What can hang from each mark:
kores: taludem
novu: fizilak neza
nepa: misinis
neza: gito
misinis: dezez taludem
taludem: kores misinis
domo: gobom taludem
fizilak: domo novu
dezez: misinis neza
gobom: domo novu

Each row was made from one small tree. Brackets hold a mark, then the marks that hang from it, in alphabetical order. Every link used is in the known rows. Write each row's tree.
In the rows, 128 means zero.
Known rows:
(neza gito): [134 153  91 139  69 100 110 127 147 140 110 110 125 151 118 154 115 128
 126 138 116 130 149 123 124]
(novu (fizilak (domo gobom)) (neza gito)): [118 148  73  65 137  77 142 170 114 137 108 115 120 177  99 127 107 166
 137 117 138 152 171 133 122]
(fizilak (novu (neza gito))): [129 149  74  95 112 105 138 137 123 151 110 123 128 154 107 131 117 225
 124 104 101 132 151 119 120]
(taludem kores (misinis (dezez (neza gito)))): [145 157 126 200  85 138 103 122 146 131 112 142  93 152  89 135 109 244
 104 138 138 137 109 154 128]
(domo (taludem kores (misinis dezez))): [152 142 179 164 139 136  87 105 146 130 105 134  87 120  87 145 112 160
  92 129 151 137 142 143 133]
(gobom domo): [125 142 141  93  79 106 115 140 134 140 124 113 134 130 102 150 123 142
 118 126 149 133 188 109 144]
(kores (taludem (misinis (dezez (neza gito))))): [129 135  93 191  80 121 174 120 147 123  98 140 109 175 104 142 107  92
 108 140 114 138 149 169 130]
(fizilak (domo gobom) novu): [123 133 162  70 111 112 137 136 110 130 115 118 111 184 118 114 103 191
 120  90 115 134 134 100 144]
(misinis (dezez neza) (taludem kores)): [110 128 113 207  93 131 133 121 116 145 114 145 118 159 113 131 105 153
 101 141 154 127 109 133 159]
(gobom (domo (taludem kores)) novu): [146 144 173  99  87 122  81 134 136 129 128 121 125  97  69 145 118 119
 103 103 157 133 226  52 153]
(gobom domo (novu fizilak neza)): [124 156 106  56 113  96 131 165 117 146 129 127 150 123  69 145 115 136
 125 108 154 142 252  85 139]
(domo gobom (taludem kores (misinis dezez))): [152 132 194 165 150 151  75 100 150 122 102 129  85 150 101 141 112 148
  96 127 158 125 157 145 141]
(dezez (misinis taludem) neza): [114  97 162 171  78 118 121 133 158 150 121 140 137 157 104 150 110 133
 110 142 135 125 118 169 148]
(nepa (misinis dezez taludem)): [119 143 143 196 125 115 146  91  93 147 115 116 131 153 125 139 109  66
 107 140 147 126 143 128 139]
(taludem kores misinis): [154 159 173 142 126 134  81 120 145 139 113 133  92 147  83 149 110 233
 101 120 140 148 130 140 129]
(novu (fizilak domo) (neza gito)): [118 154  62  65 128  68 149 173 111 142 110 120 121 158  90 129 107 176
 135 118 134 159 161 132 117]
(misinis (dezez neza)): [119 131 131 158  67 114 143 131 138 140 105 132 124 141 120 141 109 129
 115 153 141 112 136 142 140]
(novu neza): [125 137 129  82 144  98 129 141 134 151 104 121 136 136 106 147 114 147
 121 127 135 130 169 133 128]
(nepa (misinis (dezez neza) taludem)): [114 129 146 202  89 113 147 108 102 145 109 121 134 152 118 133 110  88
 109 145 150 119 138 138 142]
(novu (neza gito)): [127 146  79 108 120  94 126 143 138 147 106 116 137 145 109 145 116 155
 128 130 122 131 163 132 120]
(nepa (misinis taludem)): [125 136 162 160 114 107 125 106 104 150 112 108 133 153 114 144 112  83
 111 128 144 130 157 124 136]
(gobom domo (novu fizilak (neza gito))): [126 161  66  76  93  92 127 166 121 143 131 122 151 129  72 143 117 143
 130 111 143 143 247  82 133]
(fizilak domo): [124 138 170  81 103  92 131 141 123 133 114 115 118 150 111 132 102 125
 119 119 134 143 132 110 140]
(nepa (misinis dezez)): [134 155 162 165 112 111 140  97 106 143 111 110 120 138 118 143 110  93
 113 143 147 123 153 120 124]
(nepa (misinis (dezez neza))): [129 140 164 170  75 108 140 113 113 139 105 114 123 135 111 136 111 116
 114 146 149 115 147 129 127]
(taludem kores (misinis (dezez neza))): [143 150 156 184 100 141 105 124 142 134 111 146  93 147  86 136 107 240
  99 136 147 136 113 156 134]
(domo (gobom novu)): [136 139 174 108 106 126 101 121 143 136 111 115 135 167 118 153 106  72
 120 121 134 112 205  92 147]
(dezez misinis): [136 132 175 133 121 118 112 114 157 147 126 126 122 143 108 164 110 124
 114 139 130 135 137 145 128]
(novu fizilak): [128 151 119  85 105  92 125 144 127 152 107 124 112 147  98 159 110 137
 125 132 145 143 176 137 125]

Which tree is each row?
[130 129 161 169 143 129 102 105 139 151 134 135 117 157 103 156 107 145
 102 128 139 146 115 138 143] => (dezez (misinis (taludem kores)))
[146 118 196 111 155 134  82 120 160 126  99 124 128 144  92 146 111  85
 107 113 140 114 223 132 140] => (domo (gobom (novu neza)) (taludem misinis))
[135 153 103 106 109 103 121 138 139 144 116 121 149 137  98 147 108 104
 124 118 117 125 202  87 129] => (gobom (novu (neza gito)))
[113 135  74 226  73 127 130 122 120 141 116 141 120 164 117 130 108 159
 106 144 142 128 102 133 153] => (misinis (dezez (neza gito)) (taludem kores))
[116 145 109  40 153  74 154 171 107 147 108 126 120 148  86 131 104 167
 129 115 148 157 168 133 124] => (novu (fizilak domo) neza)
[124 157  48  87 125  80 136 160 126 154 105 121 127 150  92 148 114 172
 135 130 134 147 182 144 112] => (novu fizilak (neza gito))
[129 136 151 174  89 128 130 124 150 138 106 140 118 151 106 143 109 166
 109 148 133 122 133 180 132] => (taludem (misinis (dezez neza)))
[148 164 153 179 137 143 103 105 134 137 117 141  90 148  93 143 106 218
  98 132 146 144 120 145 131] => (taludem kores (misinis dezez))
[128 159  89  73 115  83 139 161 116 140 118 124 137 146  81 135 100 122
 131 109 127 147 200  87 127] => (gobom (novu (fizilak domo) (neza gito)))
[116 134 115 218  73 109 145 109 105 143 110 117 136 157 120 131 112  93
 113 147 142 120 133 138 137] => (nepa (misinis (dezez (neza gito)) taludem))
[157 137 192 134 129 129  67 114 156 131 102 129  88 119  79 150 115 173
  96 119 148 140 152 139 132] => (domo (taludem kores misinis))
[137 133 169  92  79 113  97 136 142 131 124 118 141 100  81 149 118  72
 110 111 149 125 240  66 152] => (gobom (domo taludem) novu)
[121 133 127  38 158  74 140 168 114 140 102 124 113 131  79 131 106 146
 123 113 154 155 179 134 125] => (novu (fizilak (domo taludem)) neza)
[127 129 123 174  95 125 177 119 143 125  97 145 107 170 102 142 105  88
 104 138 123 137 153 169 135] => (kores (taludem (misinis (dezez neza))))
[131 146 134 185  60 105 141 114 116 137 107 112 124 141 112 135 113 119
 118 149 140 117 142 130 123] => (nepa (misinis (dezez (neza gito))))
[125 116 115 204  60 121 101 133 158 143 126 138 123 163  95 144 112 187
 111 138 130 136 100 151 142] => (dezez (misinis (taludem kores)) (neza gito))
[124 139 150 207  96 121 132 106  95 143 113 124 117 151 106 128 109 136
 103 136 159 127 125 122 142] => (nepa (misinis (dezez neza) (taludem kores)))
[134 138 111  92  95 103 104 147 140 131 123 116 152 103  77 141 122 100
 117 109 141 128 244  72 141] => (gobom (domo taludem) (novu (neza gito)))
[120 138  92 179  48 110 141 131 141 137 106 127 126 147 123 139 111 133
 120 156 130 114 130 142 133] => (misinis (dezez (neza gito)))
[126 146 130  73 108 108 123 152 127 143 130 122 160 119  83 143 116 123
 119 109 144 130 237  73 146] => (gobom domo (novu neza))
[130 142 139  79 138 112 117 143 130 143 108 122 135 167 102 148 105 101
 127 116 142 123 225 107 138] => (domo (gobom (novu fizilak neza)))
[129 157 123  76  78 101 121 154 122 143 131 124 140 127  76 151 114 115
 123 112 151 140 243  77 144] => (gobom domo (novu fizilak))
[101 122  69 219  64 117 151 124 127 143 111 135 141 168 132 134 108 101
 113 154 132 118 117 151 151] => (misinis (dezez (neza gito)) taludem)
[144 119 200 107 115 126  83 117 155 127 101 114 125 139 108 152 110  36
 111 118 142 108 221  94 149] => (domo (gobom novu) taludem)
[100 116 108 199  83 120 152 124 123 147 109 140 139 162 130 136 106  95
 108 151 142 116 124 153 157] => (misinis (dezez neza) taludem)
[128 152 147 202 133 123 131  89  88 145 119 119 115 150 114 134 108 114
 101 133 156 134 130 113 139] => (nepa (misinis dezez (taludem kores)))
[127 137 150  64 113  81 127 154 121 135 105 121 101 136  88 138 105 118
 120 119 152 153 167 126 131] => (novu (fizilak (domo taludem)))
[117 146 110 200 139 133 131 101 107 147 122 138 114 160 124 139 104 124
  99 136 150 136 114 122 155] => (misinis dezez (taludem kores))
[155 131 204 114 125 137  62 116 148 124 106 119 105 136  93 146 110  94
 102 108 153 119 206  74 150] => (domo (gobom novu) (taludem kores))
[120 137 130  48 135  95 157 150 101 142 115 126 121 157 101 109 104 223
 120  87 112 145 131 105 132] => (fizilak domo (novu neza))
[125 134 133  51 166  83 136 165 120 139 102 129 110 136  72 130 106 166
 120 112 151 159 174 156 122] => (novu (fizilak (domo (taludem misinis))) neza)
[132 132 158 132 103 122 107 124 144 129 118 124 120 116  92 145 124 129
 104 130 156 132 187 139 142] => (gobom (domo (taludem (misinis dezez))))
[142 153 162  77 110 100 107 145 118 134 117 128 108 128  71 138  98 112
 113 103 148 149 195  70 139] => (gobom (novu (fizilak (domo (taludem kores)))))
